Known rows, with every way that one mark hangs from another
{K_527 {K_659 K_67}}: [  3.3  15.5  -8.9  14.8 -15.3   5.0   0.6  -9.4   1.1  20.5  12.2   5.9
  -9.8 -44.5  -2.9 -15.7   6.1  -1.6   2.6  17.0  -1.2  15.6]
{K_146 {K_561 {K_659 {K_871 K_480}}}}: [ 20.0  -7.9  18.6 -15.1  13.1   4.2  21.3 -14.2 -31.1  -0.1  17.8  50.3
  13.9  -3.4  -4.1 -23.5  -2.7 -13.2  -6.6  21.6   0.3  -9.3]
{K_659 {K_67 K_480} K_119 K_871}: [ 15.5  66.3 -33.9 -22.2  -6.7 -23.7  -2.9 -19.8 -14.3   8.0   0.5  36.9
  15.0 -70.6 -39.9   2.6  17.5 -27.2 -10.2  29.6   8.9  -0.7]
{K_981 {K_659 K_871}}: [ 13.3  54.7  -6.3  -5.2   4.4  -7.9  21.3 -19.8 -22.6  -5.4  -0.4   6.4
  16.0 -25.5 -10.6   4.9   4.0  -7.1   0.5   5.3  -9.1  -9.5]
{K_981 {K_659 K_119 K_871}}: [ 21.8  60.5 -23.4 -18.3  -4.6 -18.4  20.0 -17.0 -27.7  -7.1  -4.6   8.9
  32.3 -42.6 -15.3   6.3  12.6 -18.3  -6.2  13.0  -8.8  -4.7]
{K_67 {K_146 {K_561 K_659}}}: [  0.6 -20.3  25.5  17.3   8.0   3.4   5.8   0.8 -17.0 -11.8   8.1  16.1
   4.4  -0.1  -3.8 -17.1  -3.6 -15.2   3.0  11.5 -11.7  -0.7]
{K_858 K_480}: [ -6.5  -9.5  11.2   0.0 -16.8  -8.7  23.6 -20.8  13.3   5.1   7.8   6.2
  -3.7  -5.8   2.9  -5.5  -3.1  17.6   5.9  -8.9  -4.8   6.9]
{K_871 {K_480 K_785}}: [ 19.0   1.3   9.5 -32.8   2.5  -7.2  21.2  -3.8  -0.9 -11.4   1.2   5.5
   4.5  -3.6  -0.7 -29.4 -14.7 -22.8  -0.1   4.5  -6.5  -5.6]
{K_981 {K_659 K_119 {K_871 K_480}}}: [ 33.7  65.5 -15.4 -31.2  -7.4 -19.1  23.4 -16.4 -33.6 -10.4  -7.5  16.6
  38.7 -41.2 -12.9  -1.9   6.5 -27.0  -4.5  13.9 -12.7  -5.6]
{K_561 {K_659 K_67 K_119}}: [-10.9  13.0 -25.6   2.9 -18.1 -20.2  14.3   3.3 -17.5  17.5  -3.4  23.8
   8.0 -21.9 -18.7  -3.0  11.6 -25.6  -5.0  30.3  -6.7  11.5]
{K_67 K_146 {K_480 K_119 K_785 K_858}}: [  5.9  18.1   0.0 -13.5   3.0 -36.0  19.8 -18.3  21.6 -14.2  -1.4  -8.4
   3.7 -33.7 -19.3 -35.0  -9.9 -23.5  12.9  -1.6 -29.9 -10.8]
{K_659 K_67}: [-18.7  20.8 -11.5  -0.4  -0.6  -8.2  -2.2  -0.2  -1.8  12.6 -11.7   6.4
  -1.1 -17.9  -5.9   1.2   9.4  -4.6  -1.8  17.8  -1.6  -0.2]
{K_561 {K_659 K_119}}: [  3.8  -3.8 -16.0   3.5 -17.2 -14.6  16.5   4.1 -15.8   7.8   5.9  18.5
   8.6  -8.0 -13.8  -4.0   4.5 -22.5  -3.3  16.5  -5.4  11.1]
{K_561 {K_659 K_119 {K_871 K_480}}}: [ 33.6  21.4 -17.9 -19.9 -10.6  -9.1  22.4  -6.9 -35.0   1.2  12.2  38.0
  16.9 -26.3 -24.1  -7.9  -8.7 -33.5  -4.3  18.8   1.7   9.7]
{K_659 {K_67 {K_146 K_561} K_480} K_119}: [ -3.5  28.9  -1.8  -4.0  -8.0 -26.7 -10.4  -6.8  -6.3  -3.1  -9.5  26.8
  20.0 -51.1 -23.2 -13.4  25.2 -30.8  -5.8  32.7 -11.8  -4.7]
{K_981 {K_659 K_67 K_119 {K_871 K_480}}}: [ 18.5  81.9 -24.3 -30.8  -7.8 -25.9  21.2 -17.1 -35.0  -0.8 -16.6  22.2
  37.6 -55.7 -17.8  -0.7  14.1 -30.7  -6.0  28.6 -14.6  -5.7]
{K_871 {K_480 K_119 K_785}}: [ 31.5   0.0  -6.5 -47.0  -7.8 -22.9  23.1  -5.8   1.0 -10.7  -2.9   9.2
  20.4 -14.1  -3.1 -31.6  -4.3 -26.7  -6.8   9.0 -11.1  -0.2]
{K_67 K_480}: [  2.3  16.9  14.1   8.7  -7.2 -13.6  -2.4 -11.6  12.5   2.1   9.2  15.4
  -8.2  -8.6 -14.2  -7.8   8.4  -6.7   4.4   1.5  -5.4  -7.8]
{K_659 K_67 K_119 K_871}: [ 13.3  52.6 -45.1 -29.4  -1.1 -13.3  -0.7 -10.7 -24.1   6.6  -7.0  24.9
  21.7 -64.0 -27.9   8.5  10.7 -21.8 -13.4  28.8  13.6   5.3]
{K_871 K_480}: [ 18.7   7.2  13.2 -19.9  -3.7  -2.2   5.0   0.4  -9.3  -5.1  -4.7  12.3
   9.9   1.5   3.6 -12.7  -9.1 -13.0   3.1   2.3  -6.7  -2.2]
{K_67 {K_480 K_785}}: [  3.0  10.3  11.0  -4.5  -1.4 -19.2  13.8 -15.9  21.2  -4.4  14.4   8.6
 -14.0 -13.9 -19.1 -24.4   2.5 -15.8   1.1   3.3  -4.5 -11.8]
{K_561 {K_659 {K_67 K_480} K_119}}: [ -9.6  23.7 -16.9   8.4 -23.0 -29.8  12.9  -3.7  -9.6  18.4   2.5  33.6
   2.8 -27.3 -27.8  -8.3  17.1 -30.3  -2.3  31.5  -9.8   6.0]
{K_981 {K_659 K_67 K_119}}: [-11.1  56.6 -23.0  -8.2 -14.8 -30.3  14.9  -6.1 -16.2   6.1 -22.8   2.7
  29.7 -37.3  -7.5   3.4  26.9 -19.9  -5.0  26.2 -21.4  -4.0]

Rows
[ 47.0  25.4 -17.4 -50.3   5.3 -11.1  21.8 -18.2 -15.5 -12.4   8.9  22.2
  18.8 -35.8 -18.5 -19.7 -12.2 -24.1  -9.4   8.8   5.3  -0.5] | {K_659 {K_871 {K_480 K_119 K_785}}}
[ 15.7  61.2 -36.6 -32.5  -2.0 -28.0  10.1 -23.4  -7.3   3.3   4.6  31.3
  10.5 -75.0 -43.3 -10.5  13.5 -34.7 -13.4  31.4  10.1  -4.0] | {K_659 {K_67 {K_480 K_785}} K_119 K_871}
[ 48.1  28.1 -14.1 -22.5  -6.5   3.8  17.4 -24.4 -13.9   8.0  19.2  16.8
  11.1 -55.8  -3.7 -26.6 -16.2  -6.3   6.1   4.7  -4.8  10.6] | {K_527 {K_659 {K_871 {K_480 K_119 K_858}}}}
[  5.7 -16.5  -8.4 -27.4 -20.7 -29.4  41.5 -27.3  23.4  -0.2   9.3   2.9
   6.8 -21.9  -3.8 -24.6   1.5   3.8  -4.5  -2.0  -8.5   9.1] | {K_858 {K_480 K_119 K_785}}
[ 21.0  35.7 -18.6   5.1  -6.2  11.6   3.4 -20.0 -11.5  17.8  21.1  18.0
  -7.8 -64.2 -15.7 -10.9  -1.3  -4.2  -0.6  17.8  10.3  15.2] | {K_527 {K_659 K_67 K_871}}
[  6.2  33.0 -35.4  -7.1  -9.2 -14.3  17.3  -7.0 -30.1  14.9   4.8  35.9
   9.8 -41.8 -31.4   1.2   4.6 -28.8  -7.7  31.7   5.2  10.4] | {K_561 {K_659 K_67 K_119 K_871}}
[ 17.9  52.2 -13.3 -28.7   7.9  -2.0   4.9 -13.6 -25.2   4.1  -4.7  31.9
   9.4 -41.1 -18.7  -3.4  -7.0 -18.6  -3.3  20.7   7.5  -1.8] | {K_659 K_67 {K_871 K_480}}
[ -9.1 -10.2  -1.1  -7.2  -0.8 -12.4  13.9  -3.6 -20.8  11.9   2.1  40.8
  19.9 -13.2  -3.9 -18.5  20.3 -17.0 -12.4  37.7  -5.9  -3.9] | {K_146 {K_561 {K_659 K_67 K_119}}}
[ -7.7  32.8 -12.9  -4.5 -14.5 -31.3  -3.2 -11.4   9.3  14.1  -8.0  22.3
   5.2 -33.4 -19.2  -6.3  23.2 -13.7  -3.8  23.0  -8.8  -1.8] | {K_659 {K_67 {K_480 K_119}}}
[ -9.5  14.0 -19.5  12.6 -16.9 -18.6   9.8   7.1 -20.3   7.3  -4.9  16.7
   7.0 -28.6 -23.4  -3.6   5.7 -33.7   0.6  27.5 -11.5  15.0] | {K_561 {K_659 {K_67 K_146} K_119}}
[  0.3  -0.4 -29.6 -45.8  10.7 -31.4  36.6 -14.5  16.3   0.3  -9.7 -15.5
  17.3 -20.0   3.1 -33.1 -10.3  -6.3   1.3   2.3 -21.9 -10.6] | {K_480 K_119 K_785 K_858}
[ 14.8   8.9  33.6  19.6   6.2  -6.4   5.4 -18.4 -12.7 -12.2  22.4  38.9
  -2.7 -21.4 -26.8 -21.8  -0.4 -23.3   5.6  13.3  -9.8  -9.0] | {K_67 {K_146 {K_561 {K_659 K_871}}} K_480}
[  7.9  47.6   7.7  -0.6  15.5  -6.4  -5.2 -23.6 -15.7  -4.8   6.7  39.0
   1.9 -54.5 -32.1 -10.0   6.4 -19.6  -1.1  25.0   2.3 -11.2] | {K_659 {K_67 {K_146 K_561} K_480} K_871}
[-23.6  23.7   4.2  25.4  -4.0 -20.5  16.9  -6.0  -4.6  13.5  -0.7  18.3
 -12.2 -16.5 -21.8 -15.6  -5.7 -20.7  16.5  17.4 -24.0  -1.3] | {K_561 {K_659 {K_67 K_146 {K_480 K_858}}}}
[ 22.8  46.7  -8.8  10.6 -10.6   2.6   1.3 -27.7  -3.4  18.4  26.8  27.4
 -13.2 -69.7 -25.0 -16.1   4.0  -8.2   2.5  18.7   6.9   9.5] | {K_527 {K_659 {K_67 K_480} K_871}}
[  2.0  83.1   0.3   9.9   0.6 -21.0  13.1 -23.5 -18.3  -5.2  -5.8  14.8
   9.2 -51.0 -29.0   0.6  10.3 -22.5   6.4  17.2 -18.1 -10.9] | {K_981 {K_659 {K_67 K_146 K_480} K_871}}
[  7.3  81.4 -16.5  -8.6  -7.1 -32.8  18.2 -28.5 -14.7   6.0  -6.4  24.4
  20.4 -51.9 -26.1  -0.4  22.4 -17.4  -2.8  23.5 -16.2 -11.2] | {K_981 {K_659 {K_67 {K_480 K_119}} K_871}}
[ 41.9  46.0 -27.6 -20.7 -17.9   0.2   6.2 -17.4 -23.0  11.7  13.4  28.2
  14.7 -80.4 -18.0 -17.7   1.4 -23.7  -5.0  26.5   6.2  18.3] | {K_527 {K_659 K_67 K_119 {K_871 K_480}}}
[ 47.9  24.0  -0.9  -7.1  -8.0  16.7   8.5 -19.6 -16.3   4.1  27.4  20.1
  -1.3 -48.9  -8.0 -20.5 -14.6  -8.5   3.1   4.4   6.8  13.7] | {K_527 {K_659 {K_871 K_480}}}
[ 32.8  58.8  -8.5 -26.4  -4.1 -19.4  25.5 -20.3 -27.4  -8.8  -5.2  16.7
  32.9 -31.3  -9.4  -4.6   4.5 -18.3  -2.0   9.6 -16.0  -7.2] | {K_981 {K_659 {K_871 {K_480 K_119}}}}
[  4.9   6.2  -9.4 -15.3   7.0  -7.8  15.5 -12.5 -30.9   9.6   8.6  49.8
  21.3 -29.4 -13.6 -14.6  14.8 -19.0 -14.7  38.3   3.5  -4.3] | {K_146 {K_561 {K_659 K_67 K_119 K_871}}}
[ 17.5  17.4   7.7   9.5 -15.3 -26.3  -7.8  -8.6   9.8 -13.7   2.7   7.3
   5.9 -28.8 -24.2 -10.7   8.5 -22.5   5.6   1.5 -17.5   3.3] | {K_67 K_146 {K_480 K_119}}
[  6.7  12.3  20.8  10.2   0.8 -16.1   6.7 -11.2  16.6 -20.8  11.8  -3.5
 -15.9 -23.3 -26.6 -25.0  -7.2 -27.3   8.9  -1.6 -12.4  -6.4] | {K_67 K_146 {K_480 K_785}}
[  8.5  -0.5  29.0  17.8  -5.4 -16.6   3.0  -9.4  -7.7 -11.7  14.6  32.8
   6.3 -19.9 -22.0 -24.0   9.8 -28.8   3.5  17.3 -17.4  -5.7] | {K_67 {K_146 {K_561 {K_659 K_119}}} K_480}
[ 21.2  16.7 -26.1  -6.6  -8.6  -7.9  19.3  -7.2 -28.7   4.3  15.0  30.1
  10.9 -27.5 -26.5   0.3  -2.6 -25.1  -6.6  17.0   5.8  11.1] | {K_561 {K_659 K_119 K_871}}
[ 28.0  51.1 -26.4 -39.5  -0.1 -14.4   6.1 -15.1 -23.8   4.6  -7.8  34.7
  22.4 -49.8 -20.3  -5.2   1.1 -21.8  -8.8  24.6   3.6   2.5] | {K_659 K_67 {K_871 {K_480 K_119}}}
[  7.7  60.7  -4.4   5.6   6.3  -9.3  -6.6 -19.1 -11.2  -3.4   4.0  24.9
  -6.9 -56.7 -39.1   0.0  -0.8 -22.4   4.2  16.7   2.4  -2.4] | {K_659 {K_67 K_146 K_480} K_871}
[ -9.9  67.6 -14.4  -2.7 -19.5 -39.6  13.6 -13.9  -8.2   6.7 -16.9  12.4
  24.3 -43.0 -17.5  -2.1  31.3 -23.6  -2.1  27.0 -24.3  -9.3] | {K_981 {K_659 {K_67 K_480} K_119}}
[  4.4  29.9 -12.7   5.8 -19.0 -16.4   7.5 -21.4  12.2  26.0   9.8  12.2
  -2.8 -56.9  -8.1 -26.8   9.0  -3.0   7.9  17.2 -15.8   7.6] | {K_527 {K_659 {K_67 {K_480 K_119 K_858}}}}
[  0.8  62.2   1.1  -0.7  12.1 -10.8  15.7 -19.6 -30.0  -7.6  -9.0  15.6
  21.2 -43.3 -14.2  -3.0  10.9 -16.1  -0.4  23.4 -15.4 -12.1] | {K_981 {K_659 {K_67 {K_146 K_561}} K_871}}
[ 23.0  42.8 -11.5   2.4  -7.1  -0.9  12.3 -30.3   1.9  14.8  30.2  23.4
 -16.8 -73.2 -27.8 -26.3   0.3 -13.8   0.2  20.1   7.4   7.6] | {K_527 {K_659 {K_67 {K_480 K_785}} K_871}}
[-10.0  13.3 -11.7   4.5 -15.6 -32.9  25.6 -10.4   2.4  16.8   7.4  29.6
  -6.5 -20.9 -27.2 -21.4  11.2 -28.1  -1.8  28.1 -13.0   3.0] | {K_561 {K_659 {K_67 {K_480 K_119 K_785}}}}
